Known rows, with every way that one mark hangs from another
P{M S}: [-3.08 -1.56 -1.32 -1.65  0.92 -4.83 -4.27 -0.48 -7.16 -1.96  0.79  1.70
 -5.67  0.40  0.25 -4.35  1.68 -1.67 -2.18]
M{P}: [-0.77 -1.61 -3.87  0.36 -2.12 -3.49  2.89  1.61 -3.31 -2.52  2.42 -1.25
 -3.64 -1.54 -0.41 -2.87  1.32 -0.83  1.18]
M{S}: [-2.52  0.49 -1.11 -0.46 -3.03 -2.37 -1.00  1.22 -3.93  0.21  0.40 -0.50
 -3.62 -1.44 -0.63 -4.61  0.50 -0.35  0.76]
J{P{M{H{N Y}} S} W}: [-3.41  2.93 -1.69 -0.99  0.46 -7.70 -1.75  0.15 -2.74 -1.12  0.84 -0.65
 -5.79 -1.67  3.88 -3.08  5.12  0.47  0.28]
M{H P{S}}: [-3.33  0.64 -2.97  2.26 -1.79 -3.79  0.50  1.03 -5.20 -1.69  0.19 -1.18
 -4.77 -1.19 -0.94 -2.69  1.04 -1.95  0.01]
P{M{S}}: [-3.62 -1.17 -1.70 -0.80 -1.30 -4.16 -3.36  1.35 -5.68 -1.97  0.40  0.97
 -4.14 -1.06  0.22 -3.70  1.26 -0.79 -1.52]
S{P{M{H}}}: [-2.10 -2.32 -2.37  0.58 -1.39 -2.47 -0.52  4.22 -4.03 -3.21 -0.63  1.05
 -4.26 -1.87 -0.23 -1.46  1.13 -1.74 -1.39]
J{P{M{S}} W}: [-2.06  1.74 -1.50 -1.84  0.25 -7.70 -0.51  1.24 -2.32 -1.89  1.38 -0.10
 -5.43 -1.84  3.44 -2.42  4.77  1.01 -0.14]
Q{H{P} N}: [-3.44  0.52 -2.43 -2.17 -5.18  0.42 -0.31  3.17  1.40 -0.75 -0.28 -4.16
 -1.92 -3.38  1.32  1.17 -0.75 -2.01  4.06]
J{P}: [-0.61  0.43 -1.39 -1.57 -2.03 -3.51  2.64  1.24 -1.18 -2.11  1.19 -1.82
 -4.65 -0.99  1.71 -2.24  2.87  0.44  1.62]
Q{H{P S Y} N}: [-5.23  2.26 -2.71 -0.79 -4.22  0.36  0.25  2.70  2.37  1.32  0.00 -5.54
 -1.91 -3.94  0.97 -1.38 -0.29 -0.46  6.32]
P{M{H{Y} S}}: [-5.49  0.73 -1.47  1.14 -2.03 -3.88 -3.45  2.50 -5.30 -1.40 -1.00  0.19
 -3.80 -1.71 -0.20 -4.37  1.45 -0.81 -0.74]
Q{H}: [-3.06 -1.18 -0.27 -1.46 -4.46  0.41  0.92  4.28 -0.59 -0.81 -1.43 -0.85
 -2.54 -1.90 -2.06 -1.87 -0.01 -0.89  2.58]
M{H}: [-2.73  0.88 -0.04  0.56 -4.24 -0.60  0.09  3.07 -1.81 -0.78 -2.08 -1.06
 -3.24 -1.69 -1.56 -3.16  1.16 -1.19  1.15]
S{P}: [ 0.05 -2.36 -2.25 -0.37 -2.05 -1.32  1.98  3.76 -2.42 -2.04  0.60  0.22
 -3.88 -1.85 -0.53 -2.42  0.87 -1.18  0.56]
H{N}: [-1.87 -0.51 -2.68 -1.08 -5.39 -0.63 -0.66  0.13 -0.99  0.00  0.89 -1.99
 -1.98 -2.16  1.17 -3.23  1.10 -0.36  2.57]
J{P W}: [ 0.01  1.92 -0.87 -2.33 -0.97 -5.66  2.50  1.69  0.33 -1.24  1.39 -1.18
 -4.88 -1.93  2.69 -2.66  4.80  1.14  1.98]
Q{H{S Y} N}: [-3.84  1.25 -1.30 -1.36 -4.77  1.10 -0.88  3.48  2.35  2.06 -0.39 -3.49
 -1.33 -4.47  0.21 -1.75 -0.06 -0.75  5.26]
M{H{N} P S}: [-5.46  1.95 -4.72  3.57 -4.97 -3.45 -0.94  0.58 -4.55 -0.36  0.26 -2.64
 -2.87 -3.05  0.61 -1.99  0.16 -1.02  0.83]

Rows
[-4.65  1.66 -3.41  3.36 -3.32 -3.87  0.14  1.89 -5.19 -1.08 -0.07 -1.64
 -3.82 -2.35 -0.82 -2.53  0.30 -1.20  0.10] | M{H P S}
[-2.68  2.35 -0.87 -1.05  0.04 -6.72  0.01  1.64 -1.01 -1.68  0.07 -0.73
 -5.42 -1.99  2.79 -2.02  5.08  1.10  0.45] | J{P{M{H{S}}} W}
[-2.45 -1.92 -2.56  0.95 -1.35 -2.64 -0.18  4.49 -3.80 -2.93 -0.40  0.76
 -4.04 -2.10 -0.15 -2.37  1.35 -1.44 -0.66] | S{P{M{H{Y}}}}
[-2.70  0.40 -1.44 -1.98 -5.60  0.92 -0.80  4.51  1.82  0.59 -0.16 -2.78
 -0.96 -4.40  0.66 -1.04 -0.04 -1.73  4.40] | Q{H{Y} N}
[-5.97  3.34 -3.10  2.03 -4.10 -1.86 -0.32  0.42 -2.11  0.23 -0.67 -4.38
 -3.30 -1.72  0.81 -4.60  1.14 -0.48  3.80] | M{H{N P{S} Y}}
[-2.53 -2.20 -3.00  0.72 -2.21 -2.28 -1.03  3.60 -3.70 -2.87 -0.47  0.58
 -3.79 -2.21  0.50 -1.17  1.06 -1.66 -1.00] | S{P{M{H{N}}}}
[-4.73  0.38 -4.45  1.65 -2.47 -1.79 -0.53  0.67 -1.11  1.36  1.39 -2.67
 -2.61 -3.22  1.35 -5.37  1.66  1.31  3.91] | H{N S{P{M}} Y}
[-5.39  2.62 -1.66  1.80 -5.89 -1.25 -2.91  0.99 -3.14  1.12 -1.76 -1.99
 -2.57 -2.68  0.14 -3.19  0.15 -0.77  1.15] | M{H{N} S}
[-5.58  1.28 -3.30 -1.13 -4.16 -1.25 -1.77  3.44 -0.01 -0.62  0.23 -4.05
 -1.92 -3.79  1.92 -0.52 -0.32 -1.53  3.99] | Q{H{P{M{S}} Y} N}
[-4.84  1.80 -4.76  3.25 -3.27 -3.59  0.03  0.30 -4.10 -0.35  1.02 -2.82
 -3.42 -2.35  0.56 -3.98  1.36 -1.16  2.20] | M{H{N Y} P{S}}
[-5.21  2.75 -1.29  1.75 -2.86 -1.15  1.15  1.24 -1.24 -0.05 -1.90 -3.85
 -4.19 -1.24 -1.24 -3.48  0.88  0.08  3.07] | M{H{P S}}
[-1.67  1.45 -1.21 -2.48  1.81 -8.14 -1.14 -0.03 -3.34 -1.90  1.66  0.41
 -6.49 -0.82  3.46 -2.89  5.07  0.39 -0.59] | J{P{M S} W}
[-4.76  1.38 -4.29  3.23 -4.17 -2.14  0.91  0.32 -2.02 -0.10  0.03 -3.45
 -2.97 -2.85 -0.08 -2.08  0.98 -0.27  2.43] | M{H{N S} P}
[-3.67  1.14 -1.63 -0.18 -1.41 -5.21 -0.74  1.31 -3.77 -2.72 -0.04 -0.98
 -5.18 -1.16  2.14 -1.58  2.71 -0.01 -0.66] | J{P{M{H S}}}
[-7.55  2.56 -5.59  1.65 -1.97 -3.27 -0.25 -1.68 -1.24  0.67  1.81 -5.86
 -3.21 -1.92  2.39 -5.81  1.75  2.09  5.59] | H{N P{M} S Y}
[-4.15  1.93 -1.04  2.46 -2.77 -0.70  1.19  3.47 -1.08  0.77 -1.71 -2.03
 -3.45 -2.56 -1.74 -4.90  1.39  0.10  2.97] | M{H{S{P} Y}}
[-5.93  0.76 -5.31  0.14 -3.34 -3.75 -2.02 -1.40 -3.63 -1.72  1.41 -3.84
 -3.38 -1.32  3.01 -2.48  0.70 -0.07  1.99] | H{N P{M{S}}}
[-5.68  1.58 -4.10  0.86 -0.78 -4.75  0.47  1.28 -3.89 -1.89  1.64 -3.35
 -4.17 -0.96  1.04 -5.93  1.60  0.54  2.93] | H{P{M{S}} Y}
[-3.77  3.22 -1.97 -0.39 -1.09 -7.24 -1.12  1.44 -1.71 -1.15  0.58 -1.13
 -4.72 -2.69  3.86 -2.61  4.81  1.10  0.75] | J{P{M{H{N Y} S}} W}
[-5.32  0.11 -2.96 -0.64 -5.53  0.08  0.96  2.20  0.08 -0.82 -0.71 -3.92
 -2.18 -2.07  0.12 -0.94 -0.40 -0.45  4.41] | Q{H{N P}}
[-5.66  0.41 -2.90 -0.73 -4.43 -0.63 -0.14  1.06 -1.34 -0.41 -0.54 -3.54
 -3.02 -1.47  0.23 -1.44 -0.46 -0.78  3.82] | Q{H{N P{S}}}
[-5.34  0.17 -2.57  0.70 -4.66  0.75  0.92  3.36  0.83  1.48 -0.75 -2.83
 -1.83 -3.47 -0.82 -3.08  0.09  0.55  5.10] | Q{H{N S{P} Y}}
[-4.46  2.17 -1.34  1.03 -2.60 -2.07  0.11  1.12 -3.19 -1.09 -1.52 -2.73
 -4.67 -0.56 -0.71 -3.32  0.83 -1.26  1.62] | M{H{P{S}}}
[-5.35  0.77 -2.60 -1.55 -3.51 -0.43 -1.85  2.08  0.77 -0.16 -0.51 -4.17
 -2.61 -3.30  1.36  0.86 -0.52 -1.24  3.67] | Q{H{P{M} S} N}
